Each row comes from the steps of one path. Every step used is in the known rows, and no mark comes twice. Write the path behind each row, first mark first.
Known rows:
tusas tomoz fimu nika: [-40.1  13.3  -0.4   4.3  -6.2  15.0   0.5   9.8  -5.2  -6.7 -27.0  -5.6
  -0.1  -7.1  26.6 -20.4   9.2]
fimu duget rizino nika tusas zokef: [ 17.0 -24.4   3.2  18.9 -11.8  -7.0 -14.0  -4.1  -6.9 -24.6  30.4  -4.8
 -13.3  -6.1 -42.6  12.8  -6.6]
rizino nika tusas tomoz fimu duget zera: [ -3.6  -1.8 -14.4   4.4 -10.5 -18.9  11.2   5.5 -10.5  -1.4 -22.7  42.7
  -9.9   7.8 -18.6 -10.3   6.9]
zera tomoz fimu duget rizino nika tusas: [ -3.4  -2.4  -1.7   3.6  16.5  11.9   0.0  11.2   8.3  13.4   4.3 -10.0
   7.6 -11.4 -39.2  -2.7 -23.3]
rizino nika: [-11.8 -28.3  14.1   4.9   1.7   6.7  -0.5 -12.6 -33.2   7.8  -5.5  46.3
 -14.9   2.5  20.5  17.2  11.7]
zera duget rizino nika: [ 12.4 -18.1  19.0  13.1   2.1  -5.6  -0.3   1.0   0.6   0.3  10.7 -47.3
   5.6   8.1   1.0  13.5  -3.2]
zera tomoz: [-10.0  -0.8  14.7  -0.3  23.6  13.0   6.1  -4.6   2.5  10.3 -13.5  -4.6
  -3.1  -0.9  39.9  15.8  -3.6]
zera tomoz fimu: [-22.9   4.0  13.1  -3.3  28.7  22.6   7.5   7.7  11.5  23.7 -24.5 -29.8
   7.4  -0.2  23.8   0.3 -14.1]
nika tusas: [ -2.0 -10.5   4.4   1.5 -24.9 -16.0   1.7  -4.1 -29.1   0.7  -5.0  21.2
  -0.4   5.0  47.3  11.8   5.7]
fimu duget rizino nika: [  5.0  -8.2   0.9  12.8  12.2  14.8 -18.3  -8.1  -5.1 -15.1  30.9  15.9
  -4.0  -0.8 -46.3   4.2  -2.5]
rizino nika tusas: [ -3.3 -32.2   7.1   4.1 -22.6 -13.7   4.5  -8.3 -45.4   9.1  -5.0  59.6
 -12.6  -1.2  29.5  18.9   9.2]
tomoz fimu duget rizino nika tusas: [ -5.0  -5.9  -5.4   6.9  -3.7   7.4 -10.9   9.0  -5.7   2.0  14.7  -4.4
   8.8  -1.8 -47.5 -11.2 -14.2]
fimu duget zera tomoz: [ 5.9 33.7 -6.1 -8.8 46.0  5.4  6.9 -8.3 35.7 -1.8  7.6 -7.3 -1.5 11.6
 -4.1  4.5 -3.0]
nika tusas duget zera tomoz: [ 36.8  11.4  -5.7 -20.8  -6.3 -25.5  16.3  -5.8  17.9   4.6  -9.9  13.1
   0.1   0.9  16.9   7.4   5.5]
fimu duget rizino: [  6.2   9.5  -0.1  11.4  12.5  14.9 -20.7  -4.6  11.2 -21.6  30.4 -16.8
   5.8   4.1 -33.3  -1.3  -5.1]
fimu nika tusas duget rizino: [ 15.1   8.8  -6.8 -13.1 -28.7  -7.2  -8.2  -5.9  -6.7 -14.9  30.5   9.3
   6.1 -23.4   6.7  -1.6   9.2]
duget zera tomoz: [ 12.1  15.2   5.7  -6.2  42.7  -7.7  18.3 -11.9  27.2  14.3  -7.1 -20.7
   0.4  11.6  27.9  14.2   3.2]
tomoz fimu duget rizino: [-11.0  13.3  -0.4   6.3  16.8  23.6 -17.6   8.8  17.4  -4.9  14.5 -45.5
  16.4   6.1 -43.3 -17.5 -15.6]
tusas tomoz fimu duget rizino nika: [-14.5  -4.9  -3.4  21.5  -1.5  14.4 -11.1  12.4   1.4 -15.2 -15.9   1.3
  -3.1  -0.3 -51.7 -21.1  -3.2]
duget fimu nika: [-26.7  -4.9  -3.6  -6.0  15.2  18.0  -1.3 -15.1   7.0  16.5  22.0 -27.3
 -13.8  -3.2  58.4  13.8  14.0]
tusas duget: [ 12.4  -0.1   7.1 -13.3 -12.4   9.5  -7.4  -7.4  -2.1  -9.3  -8.4  21.7
  -5.9   2.4  13.6   1.6  10.8]

Write each row's path:
[  2.9  16.0  -3.2 -16.1   2.4  11.0   2.4  10.0  21.4  10.3   7.0 -30.9
  15.9 -27.7  -9.4 -10.5 -13.9]	zera tomoz fimu nika tusas duget rizino
[ 17.4 -21.3   9.1  22.4 -30.0 -27.4   5.6   9.7  -9.2 -11.4 -10.4 -29.0
   0.5   3.4   2.7   6.8   0.4]	zera duget rizino nika tusas tomoz
[-11.9  30.7  -7.8  -9.7  31.9  10.0   0.7   2.7  28.4   4.8   0.4 -27.7
   9.8  19.7 -17.3 -16.2  -4.9]	tomoz fimu duget zera
[ 19.5 -21.2  13.2  11.9 -17.8 -22.3   3.5   4.3  -9.9   0.9  10.7 -36.0
   6.5   4.7   5.9  15.0  -4.9]	zera duget rizino nika tusas
[ 14.3 -27.8   2.3  -8.9 -34.8 -10.5   2.0  -7.8 -35.4   2.1  -8.0  73.5
 -15.3  -6.1  10.7  12.0  12.5]	rizino nika tusas duget
[ 32.0  18.3   1.3 -21.6  24.0  -3.5  12.6 -10.5  36.5   4.3 -10.8  -1.7
  -2.8   4.3   4.3   4.3   7.6]	tusas duget zera tomoz
[-26.0  20.9   2.5  -6.7  34.2  31.3  -0.2  10.4  22.5  12.1 -12.5 -23.6
   6.2   0.1  -2.7  -7.3 -19.6]	zera tomoz fimu duget
[-19.5  -8.6 -10.0  -7.8  -6.7  -1.3   3.0 -12.0  -5.3  17.6  22.7 -14.7
 -12.0  -6.6  65.9  15.3  11.8]	duget fimu nika tusas
[ -3.1  20.4 -17.5   3.3 -13.6 -21.0   8.2  11.6   8.1  -9.8 -25.7   2.5
   2.4  13.0  -2.7 -19.5   2.5]	nika tusas tomoz fimu duget zera
[-33.6  12.3  -3.0 -12.5 -10.5   4.8   2.6   6.3 -16.3  12.3   1.9  -7.2
  11.9 -10.4  39.8  -9.6  -0.2]	tomoz fimu nika tusas
[  5.0  29.6  -7.9  -7.2  28.8   0.3  -1.0 -11.7  21.8 -10.7  14.6   1.4
  -1.2  19.5  -5.8  -0.4   6.9]	fimu duget zera
[ 11.4 -11.2  -4.6  12.1  -8.3  -2.3 -14.2  -4.6 -14.0 -14.5  30.8  26.4
  -2.3  -4.0 -40.0   6.2  -3.6]	fimu duget rizino nika tusas
[ -1.0  19.7   4.3  -9.6  47.2   0.2  20.0  -0.8  35.4  26.6 -17.1 -43.7
   9.2  12.5  14.8  -0.1  -6.0]	duget zera tomoz fimu
[-16.7  -7.0  -1.5  11.0 -35.2 -14.6   5.3  14.3 -20.0  -2.8 -40.8   6.3
   1.5   4.0  29.0 -11.6   2.7]	nika tusas tomoz fimu
[ 31.5 -23.0   8.6   0.7 -10.5   5.9 -12.8 -10.3  -4.3  -9.0  11.6  21.9
  -5.6  -8.6 -36.8   4.7   7.5]	tusas duget rizino nika
[ -3.0   4.4 -10.8  17.7 -27.4  -9.7  -8.2  16.9  -0.9 -19.0 -12.6 -13.1
   8.4   0.3 -25.8 -20.8  -6.9]	nika tusas tomoz fimu duget rizino
[-18.9 -13.8  -8.2   8.9 -26.2  -3.7   1.3  10.4 -28.3  -4.6 -26.9  54.3
 -12.0  -1.5 -10.9  -9.4   2.1]	rizino nika tusas tomoz fimu duget
[ 30.7 -15.9  -3.7 -14.3 -19.0 -26.3  11.3 -12.5 -16.0   5.7  -4.4  61.6
 -13.0   2.1   1.9  11.0  17.0]	rizino nika tusas duget zera
[ -0.2  11.8  -6.5 -14.3 -19.8   3.9  -6.2   7.5   2.6   1.1  16.7 -22.6
  16.9 -19.6  -9.7 -17.7  -3.2]	tomoz fimu nika tusas duget rizino
